What can hang from each mark
timu: duza
zufot: zavibe
velu: nogazag
nefa: duza
nogazag: duza nefa timu
zavibe: bogala zufot
sodiz: zavibe zufot
bogala: nogazag zavibe

Every row comes from one small tree of marks. Brackets hold a mark, then the marks that hang from it, in alphabetical order. Every link used is in the known rows. Which tree was each row made from?
Known rows
[zavibe [bogala nogazag]]: 0.29 -0.87 0.95 -0.18 -2.65 -3.66 2.05 -3.28 1.69 -0.36 -3.28 -1.10
 -0.02 -1.16 -1.04 0.78 -0.17 -0.39
[bogala [nogazag nefa [timu duza]] [zavibe zufot]]: -1.60 -1.53 0.16 -2.68 -1.69 -1.01 1.68 -2.79 1.02 -3.40 -0.95 -2.28
 1.72 -3.22 1.01 1.05 -1.02 -0.40
[bogala [nogazag duza nefa timu] [zavibe zufot]]: -1.94 -1.23 -0.86 -2.40 -0.11 -0.64 0.48 -1.30 -0.05 -2.80 -2.52 -2.17
 2.05 -3.26 0.14 2.27 -1.89 0.67
[timu duza]: 1.37 -0.12 1.54 -1.14 -3.64 -3.20 1.74 -3.10 0.34 -1.20 -1.47 -1.25
 -0.53 -1.12 -0.20 -1.09 -0.32 0.01
[sodiz [zavibe [bogala nogazag]]]: -0.60 -1.79 0.87 0.69 -2.04 -3.65 1.18 -2.90 1.98 -1.40 -2.68 -1.31
 -1.47 -1.01 -0.89 0.88 -0.68 -1.62
[bogala [zavibe zufot]]: 0.42 0.09 -0.33 -0.62 -2.07 -1.77 0.44 -2.86 -0.19 -3.22 -1.91 -2.29
 0.65 -1.25 -1.90 1.64 -0.82 1.36
[velu nogazag]: 1.80 -0.42 2.02 -0.40 -1.63 -3.90 1.54 -1.95 0.40 -0.30 -2.77 0.53 -1.24
 -1.30 -2.14 -0.14 -0.97 0.91
[velu [nogazag duza]]: 2.04 -0.14 1.04 -0.55 -1.24 -4.07 1.38 -1.22 -0.95 -0.03 -3.44 0.70
 -0.74 -1.36 -0.96 0.84 -1.53 0.97
[bogala [nogazag duza nefa] [zavibe zufot]]: -1.94 -0.63 -1.30 -1.34 -1.25 -1.93 1.17 -2.22 0.45 -3.78 -2.55 -2.07
 2.02 -1.69 0.44 2.82 -1.06 2.03
[zufot [zavibe [bogala [nogazag [timu duza]]]]]: 0.85 -1.99 1.16 -1.73 -2.44 -3.94 2.18 -4.40 2.06 0.39 -3.50 -2.03 -2.10
 -2.67 0.91 -0.09 -1.83 -3.59
[bogala zavibe]: 0.72 -1.89 0.71 -1.26 -1.88 -2.50 -0.03 -2.24 0.22 -1.71 -1.09 -1.24
 -0.04 -1.11 -2.85 1.26 -1.01 1.44
[bogala nogazag [zavibe zufot]]: -1.17 -0.37 -0.68 -0.11 -2.46 -2.60 1.23 -2.85 1.56 -3.41 -2.25 -1.88
 0.92 -2.57 -1.32 1.59 -0.87 1.68
[bogala [nogazag duza]]: -0.49 -0.46 -0.01 -0.23 -2.35 -3.46 1.46 -1.26 0.93 -1.00 -3.63 -0.83
 0.17 -2.19 -0.70 0.31 -0.95 1.50
[nogazag [nefa duza]]: -0.18 0.54 1.88 -1.65 -1.77 -0.65 -0.02 -3.73 1.45 -0.57 -1.39 -2.54
 0.76 0.71 0.47 -0.71 -0.01 1.72
[bogala [nogazag nefa timu] zavibe]: -1.59 -3.46 1.23 -2.92 -0.14 -1.06 0.32 -1.31 1.86 -1.57 -0.81 -1.29
 1.11 -3.01 -1.61 0.75 -1.30 0.47
[sodiz [zavibe bogala] zufot]: 0.18 -0.62 1.96 0.75 -2.97 -1.15 0.16 -3.32 0.91 -0.58 -2.48 -1.60 -2.28
 0.68 -1.75 1.63 0.97 -1.74
[bogala [nogazag duza timu] [zavibe zufot]]: -1.02 -0.67 -1.28 -1.03 -1.16 -1.56 0.54 -1.15 -0.21 -2.35 -2.92 -1.78
 1.25 -4.36 -0.49 2.20 -2.36 0.28
[zufot [zavibe [bogala [nogazag timu]]]]: 0.57 -1.93 0.99 -1.45 -1.51 -3.28 1.18 -3.62 2.55 0.86 -4.42 -1.86 -2.08
 -2.61 -1.33 -0.12 -2.10 -2.39
[zufot [zavibe [bogala [nogazag nefa]]]]: -0.33 -1.94 0.91 -1.51 -1.39 -3.61 1.78 -4.77 3.02 -0.49 -3.88 -2.27
 -1.04 0.01 -0.50 0.62 -0.93 -0.73

Write each row's tree
1.08 -1.24 1.62 -2.87 0.84 -1.86 0.90 -0.51 -1.08 0.49 -2.92 0.22 0.04
 -2.29 -0.74 0.74 -2.19 -0.03 : [velu [nogazag duza nefa timu]]
-0.72 -1.15 1.61 -2.41 -0.76 -1.51 0.35 -4.94 3.38 1.02 -3.40 -3.13
 -1.02 -0.85 1.65 0.02 -1.51 -2.09 : [zufot [zavibe [bogala [nogazag [nefa duza] timu]]]]
0.98 -1.41 2.79 -2.71 0.43 -1.70 0.75 -1.08 0.23 0.20 -2.40 0.17 -0.39
 -2.02 -1.76 -0.37 -1.46 -0.24 : [velu [nogazag nefa timu]]
0.63 -1.76 -0.20 -1.53 -1.09 -3.40 0.87 -2.93 1.27 1.12 -5.20 -1.97
 -1.73 -2.58 0.11 1.13 -2.72 -2.59 : [zufot [zavibe [bogala [nogazag duza timu]]]]
-0.81 0.00 -0.70 -2.06 -0.60 -1.08 1.91 -2.59 -0.35 -1.27 -4.45 -2.52
 1.96 -2.19 1.22 1.80 -1.50 -1.29 : [zavibe [bogala [nogazag duza nefa timu]] zufot]
-1.48 -2.74 0.92 -1.94 -1.00 -2.36 0.95 -2.15 2.23 -2.70 -0.76 -1.20
 0.98 -1.28 -1.80 1.25 -0.53 1.94 : [bogala [nogazag nefa] zavibe]
-0.27 -2.44 1.51 -2.74 -0.32 -2.52 1.07 -3.90 2.78 0.28 -3.93 -2.30
 -1.24 -1.69 -0.74 0.23 -1.58 -2.20 : [zufot [zavibe [bogala [nogazag nefa timu]]]]
1.33 -0.24 1.59 -0.35 -3.34 -1.78 0.72 -4.76 1.81 0.51 -4.46 -2.17 -2.89
 0.93 -2.07 1.01 0.32 -1.67 : [sodiz [zufot [zavibe bogala]]]
-0.04 0.94 -0.21 -0.02 -3.16 -3.07 2.32 -3.96 0.99 -1.91 -4.18 -2.02
 0.72 -1.49 -0.45 1.30 -0.08 -0.31 : [zavibe [bogala nogazag] zufot]
0.64 -1.25 -0.45 -0.46 -2.11 -4.65 1.76 -3.79 1.54 -0.01 -5.35 -1.73
 -1.88 -0.96 0.12 1.47 -1.96 -1.10 : [zufot [zavibe [bogala [nogazag duza]]]]
-0.25 1.20 -1.29 0.08 -2.82 -3.33 2.35 -3.31 -0.16 -1.63 -4.94 -1.95
 1.19 -1.27 0.95 2.25 -0.79 -0.19 : [zavibe [bogala [nogazag duza]] zufot]
-1.06 0.18 -0.17 1.37 -2.54 -3.10 1.74 -3.59 1.47 -2.83 -3.50 -2.17
 -0.80 -1.33 -0.06 1.40 -0.57 -1.35 : [sodiz [zavibe [bogala nogazag] zufot]]
1.97 -0.77 1.32 -1.60 -0.29 -2.94 0.72 -0.22 -1.29 0.79 -3.55 0.69 -0.89
 -3.14 -1.02 0.54 -2.63 -0.34 : [velu [nogazag duza timu]]
-1.14 -0.74 -0.24 -1.25 -1.46 -1.48 0.62 -1.78 1.11 -2.39 -2.23 -1.82
 0.89 -4.19 -1.63 1.31 -1.73 0.30 : [bogala [nogazag timu] [zavibe zufot]]
-1.03 -2.03 2.23 -2.02 -1.59 -0.42 1.07 -3.83 3.36 0.76 -4.31 -2.19
 -1.73 -1.02 -0.97 0.68 0.08 -2.29 : [sodiz [zufot [zavibe [bogala [nogazag nefa timu]]]]]
-2.08 -0.92 -0.28 -1.40 -1.37 -1.60 1.35 -2.90 1.80 -4.04 -1.67 -2.10
 1.80 -1.57 -0.91 1.62 -0.36 1.99 : [bogala [nogazag nefa] [zavibe zufot]]
-1.38 -1.24 1.88 1.18 -3.24 -1.78 1.04 -3.04 2.33 -1.05 -3.01 -1.25
 -2.05 -0.41 -1.17 1.42 1.11 -1.71 : [sodiz [zavibe [bogala nogazag]] zufot]
-0.92 0.21 -1.27 1.36 -2.42 -3.21 1.62 -2.95 0.12 -2.74 -4.17 -2.21
 -0.43 -1.66 1.24 2.54 -1.30 -1.34 : [sodiz [zavibe [bogala [nogazag duza]] zufot]]
0.51 -1.44 0.71 -0.32 -2.44 -4.42 1.73 -4.33 2.82 -0.17 -4.43 -1.86
 -2.12 -0.84 -1.08 0.45 -1.36 -1.21 : [zufot [zavibe [bogala nogazag]]]
-0.30 -1.39 1.71 -0.79 -2.62 -1.45 0.80 -3.63 2.94 1.19 -4.88 -1.59
 -2.70 -1.96 -1.49 0.55 -0.24 -2.72 : [sodiz [zufot [zavibe [bogala [nogazag timu]]]]]
-0.72 -0.83 1.44 -1.38 -1.81 -2.80 0.98 -6.01 3.64 0.13 -3.30 -3.18
 -0.84 0.68 1.81 0.38 -0.65 -0.75 : [zufot [zavibe [bogala [nogazag [nefa duza]]]]]
